Each row was made from one small tree. Brackets hold a mark, then the marks that hang from it, in the order of their numbers. Every link used is in the known rows. Write each row's tree.
Known rows:
{z656 {z533 z222 {z697 {z475 z476 z807}}}}: [-1.08 -1.81  5.42 -1.72  0.35  0.40  1.74 -1.52 -0.55  1.47  0.15 -1.31
  2.01  0.33 -0.58 -0.80  1.54 -2.34 -0.72 -5.69 -1.85 -1.06 -1.80 -0.17
 -1.37 -0.10  1.51 -0.18  1.02]
{z697 {z475 z807} {z533 z222}}: [-1.01  1.61  2.57 -1.85 -0.68 -0.34  0.76 -2.27 -1.52  0.56  0.72 -2.79
  0.04  0.53 -0.63 -0.54 -0.12 -1.68 -2.16 -1.81 -2.14 -0.43 -1.29  0.48
  0.00 -0.75  1.57 -0.47  0.05]
{z967 {z567 {z222 z533} z476}}: [ 1.02  0.76 -0.81  0.63  4.11 -0.65 -1.22  2.61  2.74 -0.08 -0.02 -1.80
 -1.50 -0.06  1.74 -0.62 -0.18 -0.48  1.03  4.09 -0.84  0.21  0.31 -0.72
  0.83  1.80  0.61  1.76 -0.73]
{z533 z222 z656}: [ 1.88 -0.05  0.45  1.15  3.31 -0.38  1.02  0.14 -1.79 -0.32 -0.17 -3.12
 -0.45 -0.27 -0.30  0.30 -0.23  0.48 -0.42 -0.79 -0.22  0.35  0.13  0.01
 -1.21 -0.14 -0.60 -0.54 -0.30]
{z939 z476 z807}: [-0.02 -2.32  0.78  0.81 -0.68  0.77 -0.36 -1.08  0.29  1.10 -1.59 -4.29
 -1.62  1.05 -0.32 -0.64 -1.76  0.04  0.14 -0.19  1.67 -0.01 -0.14  0.80
  1.63 -1.39 -1.70 -0.43  0.19]
{z475 {z476 {z939 z807}}}: [-0.32 -2.65  0.66  1.68  1.55  0.43 -0.30 -1.19 -0.86  0.76 -0.89 -1.56
 -0.37  0.50 -0.99  0.06 -0.74 -0.85  0.27 -1.87  1.56 -0.69 -0.78  0.49
 -0.94 -1.02 -0.33 -0.55 -0.34]
{z656 {z533 {z222 {z567 z967}}}}: [ 0.22  0.98 -2.25  1.84  3.64  0.65 -0.34 -0.70  1.70  0.91  0.33  0.39
 -0.76 -0.66  0.11 -0.50  1.85  1.57  0.20  0.37 -0.51 -0.45  0.33 -0.43
  1.02  0.87 -0.80 -0.13  1.39]
{z656 {z533 {z222 {z567 z967}} {z697 z475}}}: [-0.47  1.40 -0.56 -1.47 -1.68  0.82  0.64 -1.04  1.61  1.27  0.58  1.92
 -0.15  0.00  0.03 -0.60  2.62 -1.94 -0.65 -1.87 -1.47 -0.46  0.31 -0.61
  2.24  1.26 -0.72  0.15  2.09]
{z697 {z475 z476 {z807 z939}} {z533 z222 z656}}: [-0.07  1.21  3.76 -2.12 -1.99 -0.64  1.55 -1.70 -3.32 -1.49  0.10 -1.34
  2.48  1.01 -0.86  0.58  0.83  0.47 -1.62 -2.47 -2.32  0.02 -1.82  0.62
 -1.28 -1.09  1.70 -0.62  0.04]
{z567 z222 {z476 {z939 {z807 z475}}} z967}: [-1.81 -0.67 -1.56  2.01 -3.16 -0.05 -0.39  0.54 -0.89 -0.73 -0.32  3.23
 -1.80 -0.78  1.59  0.76 -1.45  3.65  1.48  3.87  1.57  0.71  0.65  0.23
 -1.82 -0.81 -1.01  0.98 -0.14]
{z533 {z222 {z567 z967}} z656 z697}: [ 2.24  1.00  0.53  0.21 -0.51 -0.34  1.42 -0.51  0.34  0.13 -0.24  0.73
 -0.02 -0.80 -0.06  0.25  1.87 -1.39  0.74  0.56  0.00  0.12  0.35  0.01
  1.23  0.37 -1.53  0.21  0.80]
{z533 {z222 {z567 z476 z967}} {z697 z475}}: [ 0.46  2.32  0.92 -1.55 -4.50 -0.20  0.59 -0.84  1.56  0.34 -0.25  1.72
 -0.76 -0.16  0.35 -0.42  1.32 -1.82  0.72  2.75 -0.30 -0.05  0.40 -1.18
  2.81  0.29 -0.28  1.48  0.76]
{z939 z807}: [ 0.32 -1.81  0.26  1.41  1.28  0.39 -0.33 -1.07  0.14  0.40 -0.41 -3.92
 -1.73  0.80 -0.47 -0.68 -1.78 -1.55 -0.79 -0.97  1.38 -0.47  0.37  0.51
  0.06 -1.12 -1.01 -0.76  0.11]
{z967 {z567 z222 {z476 {z939 z807}}}}: [ 0.08 -0.72 -1.20  2.47 -0.64 -0.32 -0.93  0.92  0.31  0.96 -1.05  0.86
 -2.10 -0.46  1.47  0.82 -0.46  0.25  1.16  2.69  0.99  0.64  0.16 -0.20
  0.26  0.43 -0.21  1.53  0.03]
{z476 {z567 z222} z939}: [-0.10  0.45 -3.71  2.24  1.26  0.25 -0.85 -0.09 -1.15  0.77  0.08  2.34
 -0.61 -1.42 -0.64  1.08 -0.61  0.90 -0.73 -0.12  0.90  0.41  0.78  0.13
 -0.65 -0.33  0.07 -1.28 -0.64]
{z939 {z807 {z475 {z476 {z567 {z222 z533} z967}}}}}: [-2.27 -1.23 -0.06  1.40 -1.22  0.42 -0.89  0.95  2.30 -0.34 -0.22  1.98
  0.88 -0.21  0.98  0.07 -0.36  2.25  1.43  3.43  1.06  0.15  0.18  1.07
  0.30 -0.76  0.03  0.67 -0.49]
{z533 z656 {z697 {z475 z807}}}: [ 1.12 -0.91  4.11 -2.56 -1.57 -0.36  1.84 -1.07 -1.23  0.07  0.52 -2.20
  0.31  0.91 -0.46 -0.50 -0.36 -3.39 -1.64 -3.47 -0.29  0.01 -0.65  0.41
 -1.55 -0.85  0.71 -0.65  0.26]
{z807 {z475 {z476 z567}} z939}: [-1.26 -0.26 -1.56  0.17 -0.99  0.18 -0.92 -1.07 -1.73 -1.70  0.64  0.01
  2.54 -0.44 -1.67 -0.40  0.16  3.44 -0.45 -2.57  1.24 -0.71  0.49 -0.56
 -0.64 -0.76  0.00 -0.90 -0.23]
{z533 z222 z656 {z697 z475}}: [ 1.09  0.50  2.36 -2.41 -1.77 -0.38  2.01 -0.49 -1.98 -0.04  0.12 -1.96
  0.18  0.53 -0.34  0.24  0.40 -3.04 -1.38 -2.87 -0.99  0.31  0.18 -0.30
  0.08  0.23 -0.55 -0.49  0.53]
{z807 z475}: [-0.41 -0.70 -0.59 -0.54  1.58 -0.01 -0.32 -0.38 -0.81 -1.05  1.21 -3.37
 -0.41 -0.28 -0.74 -1.33 -1.12  1.21 -0.96 -1.58  0.91 -0.97  0.70 -0.43
 -1.11  0.11 -0.57 -0.53 -0.25]
{z475 {z476 z567}}: [ 0.05 -0.76 -0.27  1.03  2.11  0.40 -0.86 -0.53  0.31  0.39 -0.27 -2.44
  0.60 -0.45 -1.26 -0.36 -0.30 -0.28 -0.26 -0.97  1.34 -0.49 -0.04 -0.22
 -0.72 -0.58  1.17 -0.26 -0.83]
{z476 z939}: [ 0.52 -0.30 -2.36  0.96  3.25  0.15 -0.46 -0.70 -1.64  0.19  0.40 -0.81
 -0.95 -0.17 -1.07 -0.09 -0.68 -0.61 -0.77 -2.28  0.83 -0.69  0.17 -0.19
 -1.02  0.01 -0.36 -1.31 -0.44]
{z533 {z222 z567} z656 {z697 z475}}: [ 1.48  1.00  2.00 -1.86 -2.40 -0.35  1.66 -1.30 -0.09  0.58 -0.03 -0.71
  0.03  0.22 -0.98 -0.11  1.03 -1.94 -0.97 -1.43 -0.93  0.19  0.39 -0.46
  1.89  0.62 -0.90 -0.16  1.02]
{z967 {z567 {z222 z533} {z476 z939}}}: [ 0.64  0.87 -2.52  1.22  4.16 -0.55 -1.25  2.23  1.24  0.45 -0.12  1.03
 -1.26 -0.31  1.44  0.39 -0.09 -0.02  1.40  2.95 -0.87  0.30 -0.06 -0.58
  0.56  1.97  0.31  1.21 -0.59]
{z967 {z567 z222 z476}}: [ 1.03  0.78 -0.55  0.87  1.69 -0.70 -1.04  1.90  1.30 -0.21 -0.18 -1.86
 -1.93 -0.97  1.70 -0.52 -0.01  0.08  0.55  3.37  0.38  0.31  0.55 -1.20
 -0.38  1.16  0.83  2.03 -0.67]
{z967 {z567 {z222 z533}}}: [ 1.01  0.28 -1.26  0.45  5.07 -0.39 -1.12  2.22  2.39 -0.09  0.66 -2.17
 -1.07 -0.02  1.26 -0.84  0.54 -1.66 -0.04  2.12 -0.75 -0.41  0.31 -0.22
  1.43  1.83  0.36  0.60 -0.54]
{z475 {z476 {z567 z222}} {z807 z939}}: [-0.08 -0.73  1.09  2.44  0.07 -0.28 -0.44 -0.65 -0.67 -0.81 -0.30  1.31
  1.78 -0.94 -0.58  0.05  0.37  2.11 -0.39 -0.39  0.77 -0.25 -0.48  0.21
 -1.69 -1.72  1.89 -0.67 -1.09]
{z697 z475 {z533 {z222 z567} z656}}: [ 0.51  3.03  0.40 -2.28 -1.47 -0.27  0.76 -1.41 -0.22  0.12  0.36 -1.81
 -0.39  0.60 -1.10  0.25  0.14 -0.18 -1.83  0.28 -1.99  0.47  0.06  0.04
  1.93  0.80  0.00 -0.14  0.58]

Write each row's tree:
[ 0.50 -1.54  2.43  0.99  1.87 -0.30 -0.02 -1.36 -1.27 -1.33  0.19 -1.92
  1.41  0.25 -0.93 -1.04  0.41  0.68 -0.43 -2.38  0.58 -1.36 -1.19 -0.11
 -1.76 -1.50  1.22 -0.93 -0.73] | {z475 z476 {z807 z939}}
[ 0.07 -0.88 -1.47  1.78  0.21 -0.21 -1.07 -0.18 -0.14  0.99 -1.00 -0.72
 -1.60  0.39  0.57  0.53 -0.73 -0.68  1.16  0.66  1.34  0.31 -0.24 -0.28
  0.70  0.26 -0.79  0.99  0.67] | {z967 {z567 {z476 {z939 z807}}}}
[-0.81 -0.66 -0.26  2.66  0.57  0.10 -0.41  0.05 -0.25  0.50 -0.34  4.04
  1.04 -1.93  0.36  0.99  1.33  1.40  0.90  1.56  1.45 -0.03 -1.03  0.64
 -2.25 -1.52  1.98  0.28 -1.15] | {z475 {z476 {z567 z222 z967} z939} z807}
[-0.83  1.09  1.81 -2.62 -0.77 -0.06  0.05 -1.90 -0.66  0.16  1.11 -3.51
 -0.49  1.08 -0.75 -1.14 -1.32 -2.25 -2.74 -1.84 -1.28 -0.73 -1.02  0.54
 -0.58 -0.88  1.89 -0.51 -0.07] | {z697 {z475 z807} z533}
[-1.28 -1.10 -1.08  1.46 -2.04 -0.44 -0.87  0.78 -0.32  0.02 -0.33  1.25
 -1.34 -0.69  1.46  0.61 -0.56  3.08  1.30  2.16  1.16  0.78  0.40 -0.21
 -0.65  0.62 -0.80  1.63  0.48] | {z967 {z567 z222 {z476 {z939 {z807 z475}}}}}
[ 1.14  1.63  0.69 -1.06 -2.98 -0.38  1.55 -1.04 -1.22  1.10 -0.63  2.33
 -0.18  0.07 -0.84  1.49  0.21 -0.15  0.41 -0.30 -0.85  0.92  0.09 -0.81
  1.10  0.76 -0.84  0.25  0.89] | {z533 {z222 {z567 {z476 z939}}} z656 {z697 z475}}
[-1.67 -1.96  0.54 -0.33 -3.78  0.86  0.00  0.13  1.47  1.54 -1.20  0.57
  0.81  0.38  0.03 -0.02 -1.22  0.95  0.82 -0.87  0.27  0.71  0.42  1.37
  2.93 -0.55 -2.33 -0.78  0.56] | {z939 {z476 {z567 {z222 {z533 z697}}}} {z807 z475}}
[-0.59 -0.34  2.02 -1.93 -2.38 -0.06  1.22 -1.02 -2.12  0.72 -0.07  0.67
  1.47 -0.02 -1.13  0.39  1.43 -2.95 -0.49 -4.19 -0.78 -0.83 -0.99 -0.55
  0.00  0.11  0.34 -0.20  0.03] | {z533 z222 {z697 {z475 {z476 z939}}}}
[-0.68 -0.54  1.30 -1.79 -1.14  0.49  0.78 -1.98 -1.49 -0.02  1.13  0.15
  1.24  1.21 -0.87 -0.98  0.36 -2.05 -2.31 -7.40 -1.58 -0.84 -0.42 -0.32
 -0.79 -0.45  0.23 -1.96  1.96] | {z656 {z533 {z697 {z475 {z807 z939}}}}}
[-1.57  0.59 -2.03  0.81 -2.98 -0.04 -1.00  0.42 -0.81 -2.47  0.63  3.57
  2.03 -1.52  0.29  0.09  1.15  4.25  0.29  1.72  1.32 -0.20  0.83 -0.29
 -1.11 -0.72  0.47  0.17 -0.66] | {z807 {z475 {z476 {z567 z222 z967}}} z939}
[ 2.41  0.38  1.08 -0.67  1.83 -0.88  0.37  2.88  1.61 -0.13 -0.39 -1.06
 -0.57  0.28  1.96  0.22  0.31 -2.28  1.20  1.96 -1.41  0.98  0.31 -0.26
  0.49  2.21 -0.23  1.58 -0.15] | {z967 {z567 {z222 {z533 z656 z697}} z476}}
[-0.66  2.23  1.29 -2.27 -1.82  0.05  0.67 -0.84 -1.77  0.31 -0.38 -1.63
  1.66  0.33 -1.14  0.94  0.47 -0.38 -1.53 -1.15 -1.59  0.80 -0.61  0.48
 -0.23 -0.14  1.52  0.00 -0.13] | {z697 {z475 {z476 z567}} {z533 z222 z656}}
[-0.35  0.68 -2.89  0.94  0.56  0.76 -1.10  1.59  2.23  0.70 -0.81  1.45
 -0.33 -0.40  0.94  0.25  0.14  1.17  1.10  4.11  0.28  0.64  0.37  0.72
  2.39 -0.37 -0.44  0.07 -0.83] | {z939 {z476 {z567 {z222 z533} z967}}}
[ 0.89 -0.80  3.64 -3.53  0.59  0.02  1.16  0.64  0.61 -0.27  0.25 -2.86
  1.00  1.85 -0.43 -0.35 -0.16 -4.02 -0.62 -2.43 -1.29 -0.35 -0.63  0.01
  0.17  0.79  0.52 -0.15 -0.21] | {z222 {z533 z656 {z697 {z475 z476}}}}
[-2.13  0.12 -2.59  0.89  1.49  0.29 -1.03  1.47  0.54 -0.56  0.54  4.52
  1.63 -1.16  0.33  0.84  0.69  2.92  1.49  2.36  0.38 -0.19 -0.07  0.43
 -1.01  0.42  0.37  0.13 -0.97] | {z807 {z475 {z476 {z567 {z222 z533} z967} z939}}}
[-1.39 -0.07 -0.93  0.98 -1.85 -0.06 -0.80  0.13 -1.25 -1.84  0.50  1.57
  2.08 -1.23 -0.78  0.03  0.00  4.61 -0.48 -0.59  0.96 -0.25  0.80 -0.55
 -1.23 -0.51  0.45 -0.53 -0.69] | {z807 {z475 {z476 {z567 z222}}} z939}
[ 2.10  1.52 -1.51  0.71  3.42 -0.17 -0.34  1.23  2.95 -0.55 -0.28 -0.15
 -1.36  0.66  0.45 -0.08 -0.80  1.29  1.83  5.50  0.01  0.69  0.38 -0.06
  0.98  0.73 -0.41  0.88 -0.23] | {z222 {z533 z656} {z567 z476 z967}}
[ 1.50  0.80 -0.87  0.24  1.05 -0.38  0.89  2.34 -0.08 -0.15 -0.41  3.88
 -0.71 -0.07  1.64  1.41 -0.10 -1.19  1.72  2.41 -0.97  1.24  0.29  0.33
 -1.09  0.75 -0.69  0.26 -0.64] | {z567 {z222 {z533 z656 z697}} {z476 z939} z967}
[-1.65  0.66 -4.23 -0.34 -4.14  0.59 -1.12 -0.64 -1.38 -1.31 -0.11  2.30
  1.45 -0.39 -0.47  0.09  0.65  4.76  0.46  0.35  1.69  0.14  0.70  0.08
  1.71 -1.18 -1.74 -0.90  0.58] | {z807 z475 {z939 {z476 {z567 z967}}}}
[ 0.72  1.02 -1.03  1.18  0.39 -0.28 -0.56  1.68  0.95 -1.00 -0.17  0.18
 -2.39 -1.02  1.81 -0.40 -0.66  0.98  0.60  5.43  0.84  0.33  0.84 -0.49
 -1.48 -0.22  0.74  1.41 -1.23] | {z567 z222 z476 z967}
[ 1.12 -0.41  3.40 -2.50 -0.02 -0.78  1.08  1.40  1.34  0.17  0.73 -0.61
  0.48  0.70  1.53 -0.05  1.24 -3.99 -0.51 -0.42 -1.87  0.44 -0.77  0.50
  0.41  1.21  0.97  0.88  0.36] | {z967 {z567 {z222 {z533 z656 {z697 {z475 z807}}}}}}
[ 0.27  1.23 -2.92  1.52  2.74 -0.13 -0.80  2.10  0.86 -0.44  0.06  2.96
 -1.57 -0.35  1.48  0.78 -0.80  0.67  1.50  4.89 -0.32  0.38  0.29 -0.04
 -0.60  0.50  0.25  0.49 -1.20] | {z567 {z222 z533} {z476 z939} z967}
[ 1.24 -0.08  1.61 -3.21 -1.75 -0.12  1.27 -0.39 -1.13 -0.34  0.47 -2.66
 -0.38  0.98 -0.54 -0.31 -0.39 -3.86 -1.80 -2.86 -0.25  0.07  0.52 -0.19
 -0.55  0.18 -0.19 -0.59  0.40] | {z533 z656 {z697 z475}}
[-0.27  0.77 -5.09  1.63  0.83  0.44 -1.20 -0.52 -0.98  0.43  0.19  2.76
 -0.30 -0.90 -0.61  0.88  0.36 -0.14 -0.05  0.03  1.49 -0.12  0.46  0.16
 -0.23 -0.69 -0.28 -0.90  0.08] | {z476 {z567 z967} z939}
[-0.15 -0.84  2.96 -0.26  1.41 -0.11  0.56  1.10  1.09  0.01 -0.06 -0.07
  1.37  0.44 -0.04  0.65 -0.48  0.58 -0.35  1.71 -0.79  0.91 -1.09  0.84
 -1.53 -0.73  2.47  0.12 -1.14] | {z697 {z475 {z476 {z567 {z222 {z533 z656}}}} z807}}
[-0.94 -1.37  2.31 -3.02  0.10  0.87  0.55 -0.46  0.42  0.83  0.51 -2.25
  0.65  0.94 -0.77 -1.30  0.66 -3.18 -1.49 -5.81 -1.27 -1.09 -0.38 -0.71
 -1.07  0.91  1.00 -0.32  0.90] | {z656 {z533 {z697 {z475 z476}}}}
[ 1.21  1.46 -1.60  1.16  0.86 -0.05 -0.97 -0.32  2.50 -0.20 -0.24 -0.34
 -2.01 -0.42  0.23 -0.88 -0.44  0.72  1.14  4.75  1.41 -0.41  0.70 -0.84
  1.01  0.09 -0.09  1.19 -0.13] | {z222 {z567 z476 z967}}
[-1.96 -1.22 -2.66  2.51 -2.10  0.36 -0.64 -0.81 -1.34  0.49 -0.24  2.58
 -0.27 -1.08 -0.46  1.13 -1.53  3.34 -0.22 -0.42  1.68  0.75  0.95  0.73
 -0.55 -1.02 -1.15 -1.05  0.18] | {z476 {z567 z222} {z939 {z807 z475}}}
[-1.00 -2.29  1.76  1.29  0.33  0.25  0.09  1.30  0.99 -0.26 -0.60 -0.45
  1.23  0.24  0.03  0.71 -1.72  3.07  0.78  1.42  0.51  1.13  0.16  1.29
 -1.09 -0.35 -0.25 -0.09 -0.42] | {z939 {z807 {z475 {z476 {z567 {z222 {z533 z656}}}}}}}
[-1.11 -0.11 -2.37  1.50 -0.49  0.31 -0.97 -0.32  2.07  0.12 -0.21  3.27
 -0.98  0.74  0.20  0.26 -1.33  3.02  2.54  3.92  0.95  0.06  0.09  0.24
  1.88  0.19 -2.09  0.50  0.74] | {z222 z533 {z567 {z476 {z939 {z807 z475}}} z967}}
[-0.72 -0.70  0.41 -0.46  0.21 -0.20 -0.39 -0.56 -1.74 -2.46  0.92 -1.62
  1.67  0.12 -1.10 -1.11 -0.06  2.69 -0.50 -2.61  0.84 -1.35  0.04 -0.79
 -1.39 -0.22 -0.20 -0.64 -0.32] | {z807 {z475 z476} z939}
[ 0.39 -0.81  1.84 -3.16  0.67  0.08  1.12  0.40 -0.69  0.14  0.21  0.29
  1.38  1.50 -0.95  0.62  0.27 -3.77 -0.35 -3.42 -1.31 -0.24 -1.01  0.21
 -0.32  0.92  0.10 -0.71 -0.16] | {z222 {z533 z656 {z697 {z475 {z476 z939}}}}}
[ 1.31  0.84 -1.17  0.25  0.55  0.03  0.38  1.75  1.17  0.02 -0.03  2.68
  0.34 -0.25  1.12  0.87  0.44 -2.07  0.31  1.38 -0.45  1.02  0.86  0.90
  0.46  0.22 -0.51 -0.49 -0.24] | {z476 {z567 {z222 {z533 z656 z697}} z967}}
[-1.13 -1.07  1.47 -2.50 -2.88  0.95  0.81 -1.84 -1.31  0.73 -0.06 -0.02
  1.56  1.47 -0.81 -0.82  0.70 -0.51 -1.48 -6.56 -1.42 -0.31 -0.95 -0.08
  0.98 -0.76 -0.41 -1.68  1.87] | {z656 {z533 {z697 {z475 {z807 {z939 z476}}}}}}
[-1.17 -1.16 -1.42  0.83 -1.36 -0.23 -0.97 -0.13 -0.75  0.23 -0.23 -0.23
 -0.81  0.04  0.70  0.16 -0.74  1.76  1.35  0.44  1.48  0.21 -0.02 -0.31
 -0.05  0.38 -1.25  1.24  1.04] | {z967 {z567 {z476 {z939 {z807 z475}}}}}
[ 0.73  1.49 -3.37  1.57  0.91  0.11 -1.00 -0.26  1.10  0.25 -0.18  2.63
 -1.78 -0.60 -0.12  0.20 -0.11  1.40  1.40  3.62  1.38 -0.11  0.40 -0.75
  0.62  0.14 -0.55  0.66 -0.01] | {z222 {z567 {z476 z939} z967}}
[ 1.11 -0.39  0.97 -0.40  2.38 -0.06  0.21  1.03  1.41  0.22  0.42 -1.21
 -0.76  0.13  0.33 -0.87 -0.39 -3.28 -0.52 -0.99 -1.21 -0.57  0.51  0.13
  0.89  0.86 -0.28 -0.74 -0.68] | {z567 {z222 {z533 z697}}}
